Known rows, with every step that occurs
r-p-j-m: -0.027,-2.224,-0.604,0.349,2.676,-0.653,-0.617,1.765,-1.609,0.137,1.986,1.276,1.600,0.577,0.148,-1.775,0.487,-3.100,0.479,-2.242,1.643,-1.514,0.103,4.574,2.443,-0.431,-1.379,0.507,-2.051,-0.884,-2.533
s-h-j: -1.311,-0.472,-1.101,0.358,3.076,0.331,4.093,-0.352,-0.866,0.089,-0.552,2.752,1.773,-0.835,1.829,-3.076,-0.260,-1.322,1.013,-1.684,-0.363,-1.649,0.351,1.984,2.428,-2.437,-2.644,2.229,3.219,-0.680,-0.975
j-d-s: -0.008,-1.106,0.019,-3.868,1.937,-0.361,4.275,-1.928,-1.612,-0.447,1.949,0.869,-0.304,-2.458,2.604,-2.211,0.376,-1.855,-0.794,-0.151,-3.409,-2.355,2.288,0.429,2.008,-0.474,-0.725,1.854,-1.631,0.238,1.558
e-j-d-s: 1.390,-1.155,-0.816,-4.164,3.157,-0.973,4.316,0.021,-1.134,-0.042,2.228,0.245,1.337,-0.818,2.785,-2.516,0.063,-2.140,0.067,-1.402,-2.047,-1.067,0.761,0.971,1.610,0.267,-1.630,-1.391,-1.058,-0.378,2.833
c-h: 0.769,-1.140,0.224,-2.461,0.799,-0.148,2.632,-1.022,-0.842,-1.899,1.999,2.326,-0.470,0.593,1.967,-1.064,0.136,-2.357,0.472,-2.361,-0.305,-3.021,0.748,1.438,1.947,-1.196,-0.219,1.722,-0.794,-1.105,-0.860
e-j-p: 1.754,-1.440,-1.301,-2.830,1.919,-0.685,2.451,1.502,-1.600,-1.643,2.503,1.104,1.049,0.746,1.479,-0.961,0.820,-2.091,1.288,-1.830,0.929,-1.865,1.262,2.291,3.005,-1.010,-1.578,-1.773,0.031,-1.494,0.391
l-p-j-m-r: 0.903,-1.399,0.474,-2.061,2.244,0.781,-0.324,-1.111,-3.074,-1.357,1.079,0.499,0.459,-0.576,1.324,-2.985,1.170,-2.048,-0.202,-2.664,2.731,-2.132,-0.421,3.244,1.508,0.613,-1.232,1.664,-0.900,1.596,0.380
h-j-m-l: 0.154,0.394,-0.078,-1.710,3.069,-0.307,1.953,-1.251,-1.076,-1.139,2.451,0.758,-0.850,-0.800,0.349,-2.693,-2.108,-1.960,-0.060,-1.984,-0.036,-2.646,-0.975,3.397,4.242,-1.055,-1.442,-1.764,1.618,-1.197,0.066
l-p-j-m: 0.562,-0.846,0.715,-1.808,2.111,0.350,0.062,-0.882,-2.778,-0.546,1.092,0.058,0.301,-0.770,0.915,-2.381,1.555,-2.510,-0.663,-2.791,2.677,-2.690,-0.254,3.663,2.181,0.676,-1.323,1.362,-0.839,1.312,0.833
m-l-p-j-e: 0.942,-2.015,2.055,-1.947,0.254,0.698,0.515,-1.088,0.229,-2.975,1.888,2.182,-0.744,-0.429,2.945,0.237,-0.559,-1.268,0.932,-2.046,1.367,-3.184,0.366,1.946,3.335,0.307,-0.784,-0.106,0.358,0.895,0.779
d-j-m-l: 1.809,-3.025,-0.151,-0.911,3.423,-0.670,1.328,0.306,-1.986,-1.982,1.509,2.536,0.020,-0.955,1.330,-4.618,-2.194,-2.942,-1.713,-0.436,-2.628,-1.920,-0.152,3.013,3.932,-0.880,-2.701,-1.087,-0.206,0.025,0.630
m-l-p-j-d: 0.816,-1.494,2.643,-2.407,0.489,0.362,0.876,-1.323,-0.484,-3.726,1.972,1.929,-0.645,-0.768,2.859,-0.037,-0.113,-0.710,1.006,-2.334,0.964,-3.684,0.360,1.982,2.970,0.975,-0.423,-0.037,-0.210,0.454,1.076
v-r-m-l: 0.508,-1.751,0.857,-3.895,1.716,-1.063,3.907,-1.263,-0.189,-2.797,0.692,3.356,1.032,-1.206,1.804,-1.229,-2.485,-2.559,0.499,-4.177,-0.443,-2.895,3.046,3.675,2.938,-2.790,-0.706,-1.338,-1.415,-0.808,0.209
p-l: 0.876,-2.129,-0.127,-3.970,1.274,1.980,0.237,-0.033,-0.687,-2.601,0.761,3.462,-0.267,-2.236,1.811,0.438,-1.549,-0.375,1.646,-4.230,1.731,-2.648,-0.724,2.118,3.218,-1.534,-1.295,1.124,-0.214,-0.785,-3.258
r-v: -0.558,-0.708,-0.775,-3.749,1.105,-1.660,3.232,-0.262,-2.138,-3.091,0.957,2.127,-1.105,-0.028,1.103,-0.039,0.133,-3.562,2.907,-3.371,0.184,-3.723,1.748,2.395,0.975,-0.076,-0.603,1.813,1.508,-0.212,-1.095
j-p: 0.472,-1.515,-0.633,-1.953,0.198,0.012,1.562,0.123,-2.301,-2.719,2.412,2.147,-0.716,-0.200,0.716,0.011,1.491,-1.818,0.892,-0.757,0.830,-3.470,3.022,2.327,3.984,-2.311,-0.669,1.297,-0.029,-1.340,-1.890
v-r-p-j-d-s-h: -0.917,-2.320,0.361,-0.948,2.852,-0.298,2.648,-0.074,-1.301,0.126,0.307,2.137,2.904,-1.151,2.187,-2.387,-0.627,-4.039,0.813,-2.666,-0.264,-2.342,1.955,4.246,1.049,-2.721,-1.935,1.921,-2.820,-0.444,-1.479
s-d-j-p: 0.139,-2.196,-0.327,-2.922,2.631,-1.120,-0.427,-0.090,-4.138,-0.618,2.370,1.848,-0.042,-1.141,-0.181,-3.262,1.220,-3.008,-0.253,0.508,-0.105,-2.698,0.145,2.340,4.784,-0.003,-1.951,-3.268,1.019,-1.210,0.226
p-j-e: 0.751,-1.814,-1.898,-0.052,1.444,0.493,1.760,0.242,1.181,-0.040,2.282,0.003,-0.219,0.464,2.097,-1.969,1.193,-3.883,-0.677,-1.973,-0.332,-1.807,-1.193,2.861,2.741,0.610,-2.490,-0.183,1.632,0.413,-0.151
d-s-q: 1.413,-2.615,-1.126,-3.040,3.152,0.940,3.115,-0.194,-0.240,0.509,0.062,1.870,0.094,-2.520,2.168,-2.115,-0.660,-3.074,-0.954,-1.313,-2.020,-0.323,3.413,0.537,3.991,-2.513,-2.848,2.294,-1.110,-0.958,0.891
j-m-r: 1.263,-2.353,-1.861,-3.765,3.144,0.429,2.071,-1.314,-3.496,-2.699,1.078,2.025,0.617,-0.931,1.424,-3.666,-0.239,-1.125,-0.353,-1.766,-0.180,-1.234,-0.379,2.350,2.348,-1.923,-0.323,1.001,-1.040,-0.055,-1.201
m-r-p-j-e: 0.717,-4.070,-0.977,-0.879,1.896,0.900,-0.522,0.079,-1.363,-2.360,2.052,2.882,1.361,1.156,2.570,-2.603,-0.657,-1.376,1.996,-1.435,1.214,-0.088,0.190,1.763,0.364,-0.909,-1.029,2.033,-1.091,0.381,-3.218
e-j-m-r: 2.306,-2.016,-2.164,-4.111,3.976,-0.402,2.804,0.493,-2.416,-1.640,1.579,1.013,1.990,0.263,1.965,-3.537,-0.369,-1.619,0.396,-2.531,0.226,-0.300,-1.093,2.320,1.872,-0.740,-1.327,-1.957,-0.659,-0.606,0.902
c-d: -2.243,0.188,0.751,-3.436,2.609,-1.122,3.229,-0.536,-2.117,-0.911,4.097,1.581,1.953,-2.200,2.423,-2.321,-0.658,-1.572,1.511,-1.501,-1.124,-2.849,1.135,1.977,3.353,0.199,-0.835,0.529,-0.590,-1.258,-0.729
v-r-m-l-p: 0.511,-1.635,1.681,-3.999,1.655,-0.990,3.358,-1.611,-0.722,-2.575,0.527,3.171,1.079,-1.362,1.795,-1.164,-2.239,-2.293,0.496,-4.178,0.494,-3.077,3.357,3.724,2.571,-2.694,-0.504,-0.831,-1.727,-0.111,0.747
q-s-d: 0.048,-0.309,-0.550,-4.326,1.717,0.995,0.971,-0.655,-4.099,-0.977,1.187,1.034,-1.288,-3.142,0.961,-1.769,2.373,-2.760,0.814,-0.008,0.273,-2.397,-1.920,2.076,4.624,0.139,0.312,-1.551,0.116,-1.937,1.192
r-m-l-p: 1.457,-1.413,1.274,-3.414,0.894,-1.326,1.869,-0.552,-0.232,-2.614,1.435,3.561,-0.269,-0.799,1.044,-0.503,-1.907,-0.459,0.566,-2.891,0.673,-2.015,3.622,2.177,3.539,-0.570,-0.220,-1.730,-0.264,0.577,1.712
a-j-p-l: 0.085,-2.238,-0.153,-0.592,1.548,0.327,-0.609,-0.839,-3.152,-2.524,2.050,1.993,-1.570,-0.673,-0.875,-1.018,-1.185,-1.659,0.636,-1.131,1.626,-3.034,0.637,3.178,3.245,-1.995,-2.767,1.583,0.091,-0.187,-3.081
j-d: -0.062,-0.921,0.901,-3.584,1.746,-0.970,4.614,-1.938,-1.534,-2.069,2.177,0.455,0.015,-1.282,2.452,-1.500,1.875,-0.229,-0.575,-1.333,-1.898,-3.560,1.185,1.073,1.902,-0.106,0.287,1.575,-0.499,-0.599,1.094
h-j-m-l-p: 0.153,0.503,0.723,-1.840,3.007,-0.268,1.402,-1.618,-1.606,-0.911,2.289,0.613,-0.840,-0.952,0.352,-2.633,-1.859,-1.670,-0.071,-1.962,0.903,-2.830,-0.651,3.432,3.919,-0.929,-1.245,-1.234,1.299,-0.463,0.596

Rows
0.550,-0.705,-0.773,-1.048,1.932,-0.154,2.511,-0.165,-0.293,-1.573,2.454,-0.544,-0.023,-0.226,1.942,-2.562,2.111,-2.691,-0.578,-2.497,-1.133,-2.850,-1.167,2.896,2.029,1.967,-1.779,-0.001,0.465,-0.489,0.489 -> p-j-d
0.853,-1.135,0.278,-2.413,2.080,0.203,-0.176,-0.876,-3.359,-1.752,1.000,0.530,0.052,-0.408,1.119,-2.573,1.073,-2.703,0.735,-2.975,2.810,-2.603,-0.107,3.538,0.855,0.987,-1.121,1.777,-0.358,1.960,0.504 -> l-p-j-m-r-v
1.407,-1.954,-0.630,-2.794,0.070,1.388,-0.211,0.806,-1.887,-3.220,2.038,3.165,-0.926,-1.380,0.797,1.133,0.155,-0.846,1.898,-2.012,2.094,-3.677,1.964,2.656,4.228,-2.609,-0.898,1.065,-0.142,-1.081,-3.256 -> j-p-l
1.412,-1.024,-0.208,-3.980,3.022,-1.365,4.567,0.031,-1.083,-1.215,2.332,-0.095,1.581,0.021,2.711,-2.032,1.117,-1.032,0.215,-2.218,-0.969,-1.923,0.006,1.406,1.551,0.518,-0.912,-1.588,-0.280,-0.981,2.497 -> e-j-d
0.429,-2.601,-1.264,-4.147,1.475,0.047,1.950,-1.180,-2.876,-5.061,1.025,3.438,-0.311,0.349,2.515,-1.983,-0.921,-1.733,3.481,-2.715,0.310,-1.757,0.939,0.978,-0.397,-0.550,-0.415,2.620,0.763,0.392,-2.425 -> m-r-v
0.238,0.344,0.344,-1.937,3.594,-0.345,3.645,-1.644,-0.368,0.539,2.460,-0.503,-0.687,-1.712,1.390,-3.223,-0.792,-1.817,-0.714,-1.031,-1.875,-2.137,1.194,1.531,2.956,-0.718,-2.114,0.414,1.209,-0.964,1.917 -> h-j-d-s-q
-0.652,0.740,0.239,-1.970,2.862,-0.393,3.214,-2.046,-0.967,0.500,2.834,-0.123,-0.916,-1.588,1.297,-3.271,-1.335,-2.306,-0.267,-0.718,-2.008,-2.319,0.693,1.649,2.474,-0.280,-1.828,0.221,0.931,-0.448,1.189 -> h-j-d-s
1.423,-3.101,-1.305,-3.335,3.217,0.719,0.013,-0.162,-3.473,-2.286,1.125,2.868,1.186,-1.022,1.069,-2.711,-1.112,-0.568,0.716,-2.082,1.299,-1.051,-0.276,3.041,2.131,-2.356,-0.206,1.231,-2.160,-0.001,-2.730 -> j-m-r-p-l
0.258,-3.116,-0.616,-1.094,3.709,0.032,-0.727,-1.433,-4.185,-1.923,1.325,1.943,-0.122,-0.588,-0.672,-3.528,-2.268,-1.322,-0.048,-1.378,1.230,-1.245,-1.065,3.463,1.824,-1.893,-2.285,1.688,-1.351,0.603,-2.934 -> a-j-m-r-p-l
0.598,-1.036,-0.465,-3.196,2.420,0.764,0.345,-0.088,-4.267,-0.722,1.258,1.225,-1.208,-3.053,0.917,-3.384,1.502,-3.439,0.090,0.792,-0.798,-2.027,-2.060,2.306,4.601,0.441,-0.800,-1.997,0.244,-1.493,1.679 -> q-s-d-j
1.376,-1.222,-0.598,-3.345,1.909,1.445,-0.954,0.656,-4.380,-1.267,1.526,1.786,-1.574,-3.532,0.571,-2.442,1.208,-2.990,0.776,0.768,0.152,-2.507,-1.839,2.735,5.093,-0.126,-0.858,-2.164,0.199,-1.395,0.861 -> q-s-d-j-p-l
0.768,-3.209,-0.553,-3.659,4.113,-0.527,-1.866,0.155,-4.630,-0.429,1.704,2.518,1.013,-1.749,-0.084,-4.231,-0.449,-2.143,0.013,-0.406,0.604,-1.510,-1.622,2.869,3.846,-0.192,-1.747,-3.303,-0.294,-0.507,-0.726 -> s-d-j-m-r-p-l
0.929,-1.021,-0.613,-2.912,1.971,0.764,-0.073,0.304,-4.607,-1.019,1.682,1.301,-1.474,-2.933,0.557,-2.990,1.867,-3.490,0.317,1.360,-0.494,-2.404,-1.303,2.552,4.977,-0.007,-0.717,-2.050,0.282,-1.551,1.519 -> q-s-d-j-p
-0.064,0.185,-1.149,-0.622,2.279,1.790,3.100,0.087,-2.309,-0.492,-0.384,1.917,-0.198,-2.715,1.934,-2.860,0.885,-2.290,1.214,-0.150,-0.660,-1.696,-1.173,2.345,3.318,-1.671,-1.232,1.800,1.803,-1.184,0.686 -> q-s-h-j
0.450,-2.145,0.628,-3.845,3.540,-1.175,-0.576,-0.920,-4.401,-0.469,1.753,1.680,0.259,-1.881,0.108,-3.864,0.354,-2.491,-0.957,-0.033,0.121,-2.596,-1.082,2.698,4.707,0.485,-1.482,-3.825,0.380,-0.221,1.656 -> s-d-j-m-l-p
0.702,-1.720,2.270,-2.131,0.363,0.720,0.240,-0.983,-0.409,-3.652,1.622,2.490,-0.628,-0.548,2.575,0.074,-0.659,-1.223,1.303,-2.718,1.597,-3.295,0.239,2.166,3.286,0.644,-0.813,-0.083,-0.039,0.269,0.240 -> m-l-p-j
-0.419,-1.064,-1.152,-1.435,2.891,1.118,2.472,-0.835,-1.648,1.469,-0.370,3.201,0.703,-2.889,2.000,-3.357,-2.521,-3.198,0.367,-0.030,-1.739,-0.574,2.083,1.421,3.074,-2.544,-3.061,1.905,0.118,1.225,0.607 -> d-s-h-j-m-l-p
0.279,-0.778,1.414,-2.126,1.612,0.368,0.744,-1.414,-2.181,-0.246,1.500,-0.050,0.003,-1.346,1.944,-2.258,1.494,-2.423,-0.420,-1.864,1.168,-2.690,0.860,2.318,1.342,1.308,-1.412,2.078,-1.186,1.754,1.728 -> l-p-j-d-s
0.272,-0.676,1.834,-1.953,1.526,0.097,0.910,-1.430,-2.112,-1.060,1.610,-0.307,0.149,-0.784,1.849,-1.901,2.188,-1.632,-0.331,-2.434,1.912,-3.278,0.325,2.631,1.296,1.490,-0.938,1.961,-0.634,1.347,1.522 -> l-p-j-d
1.202,-1.266,-1.178,-3.477,3.418,-0.827,4.937,0.342,-1.091,0.298,1.341,0.825,2.119,-0.980,3.119,-2.847,0.253,-1.857,0.295,-1.158,-2.231,-0.864,0.885,0.909,1.448,-0.258,-1.940,-0.739,-0.457,-0.135,2.816 -> e-j-d-s-h
-0.755,-2.042,-2.176,-1.760,2.306,1.142,3.529,-0.349,-1.387,1.166,-0.882,3.821,1.142,-2.593,2.564,-2.876,-1.353,-3.513,0.382,-0.271,-2.655,-0.193,2.634,0.563,2.587,-2.765,-3.026,3.142,-0.410,0.535,-0.657 -> d-s-h
1.548,-2.043,-0.730,-3.453,3.036,1.431,-1.712,0.651,-5.056,-1.040,1.199,2.137,-0.566,-3.377,0.685,-3.542,0.379,-2.583,0.922,0.633,0.391,-1.404,-2.604,2.968,4.097,-0.226,-0.515,-1.925,-0.935,-0.954,0.346 -> q-s-d-j-m-r-p-l
1.682,-3.932,-0.799,-0.546,4.171,-0.457,0.254,0.517,-3.291,-1.464,1.432,2.699,1.089,-0.360,1.139,-5.938,-2.003,-2.715,-1.214,-0.137,-1.750,-0.634,0.074,2.950,2.169,-1.303,-2.615,0.460,-1.237,0.458,-0.772 -> d-j-m-r-p
-0.269,-2.390,0.860,-1.426,2.504,-0.436,1.410,-0.024,-1.212,-1.478,1.052,2.047,2.154,-0.402,1.516,-1.502,-1.191,-3.814,0.848,-3.683,1.092,-2.972,0.860,5.263,2.197,-2.447,-1.202,0.101,-2.914,-1.172,-2.078 -> v-r-p-j-m-l
0.957,-2.904,-1.325,-2.925,3.272,0.023,0.914,-0.490,-3.660,-2.051,1.293,2.369,1.312,-0.447,1.053,-3.255,-0.440,-1.039,0.209,-1.477,0.657,-0.928,0.244,2.874,1.996,-2.233,-0.060,1.321,-2.116,-0.128,-2.096 -> j-m-r-p
2.538,-2.609,-1.766,-3.927,4.021,-0.006,1.083,1.376,-2.364,-1.444,1.578,1.773,2.395,0.006,1.725,-2.688,-1.153,-1.113,1.263,-2.955,1.455,-0.190,-1.175,2.823,1.732,-1.082,-1.275,-1.882,-1.470,-0.506,-0.412 -> e-j-m-r-p-l
2.135,-4.121,-0.794,-0.971,4.104,0.199,-0.642,0.884,-3.102,-1.712,1.264,3.169,0.999,-0.921,1.163,-5.373,-2.656,-2.259,-0.711,-0.735,-1.136,-0.740,-0.424,3.120,2.271,-1.468,-2.748,0.346,-1.287,0.608,-1.426 -> d-j-m-r-p-l
1.221,-1.030,0.427,-3.605,2.477,0.789,-0.373,-0.369,-4.822,-1.062,1.239,1.264,-1.315,-3.465,0.847,-3.211,1.186,-2.943,-0.038,1.000,-0.058,-2.451,-2.092,2.779,4.958,0.448,-0.297,-2.459,-0.251,-0.676,2.727 -> q-s-d-j-m-l-p
1.255,-1.680,0.252,-3.815,2.931,-0.300,4.824,-1.389,-0.796,-0.375,1.398,0.328,0.053,-2.636,2.777,-2.169,1.173,-1.140,-1.443,-0.573,-3.234,-2.116,3.005,0.325,2.732,-1.121,-1.094,2.148,-1.243,-0.482,2.645 -> j-d-s-q
2.281,-1.544,-0.673,-4.109,3.850,-0.906,4.757,0.443,-0.556,-0.020,1.793,-0.153,1.614,-0.934,2.927,-2.482,0.620,-1.622,-0.396,-1.685,-1.908,-0.948,1.255,0.860,2.121,-0.138,-1.850,-1.158,-0.801,-0.869,3.560 -> e-j-d-s-q
0.089,-0.888,1.037,-1.421,1.907,0.545,1.318,-1.126,-2.151,0.124,0.657,0.549,0.807,-1.507,2.217,-2.588,1.670,-2.136,-0.233,-1.655,0.974,-2.456,0.983,2.244,1.131,0.778,-1.757,2.727,-0.549,1.996,1.772 -> l-p-j-d-s-h
1.438,-1.470,-2.901,-1.550,2.744,0.228,0.897,0.523,-1.932,-2.445,1.579,0.580,0.031,0.209,0.998,-3.655,0.538,-3.943,0.493,-3.134,0.136,-1.694,-1.926,4.058,1.675,1.079,-2.077,-0.263,0.666,0.234,-1.034 -> p-j-m-r-v
1.125,-1.460,0.802,-3.647,2.119,-0.125,1.640,-1.340,-2.568,-2.480,1.199,1.929,-0.167,-1.539,1.287,-1.276,-0.371,-0.943,-0.496,-1.915,0.794,-3.100,0.352,2.990,4.057,-1.389,0.117,-0.172,-1.126,0.231,0.725 -> j-m-l-p
0.508,-3.779,-0.736,-1.070,2.051,0.942,-0.787,0.188,-1.994,-3.056,1.767,3.124,1.494,1.042,2.223,-2.759,-0.725,-1.377,2.303,-2.119,1.439,-0.215,0.065,1.976,0.340,-0.566,-1.093,2.077,-1.489,-0.249,-3.759 -> m-r-p-j
0.315,0.162,-0.259,-1.256,1.569,0.794,0.098,-0.099,-1.121,-1.467,2.893,1.478,-1.364,-0.832,-0.014,-0.924,-1.494,-1.583,1.623,-2.053,1.882,-3.219,0.469,3.192,4.035,-1.753,-1.994,-0.359,1.970,-1.374,-2.190 -> h-j-p-l
0.407,-1.440,1.029,-1.270,1.219,0.549,0.371,-1.130,-1.112,0.021,1.487,0.087,0.009,-0.273,1.995,-1.515,1.576,-2.435,-0.371,-2.082,2.452,-2.558,0.333,2.622,1.792,0.534,-1.458,1.833,0.161,1.976,1.086 -> l-p-j-e
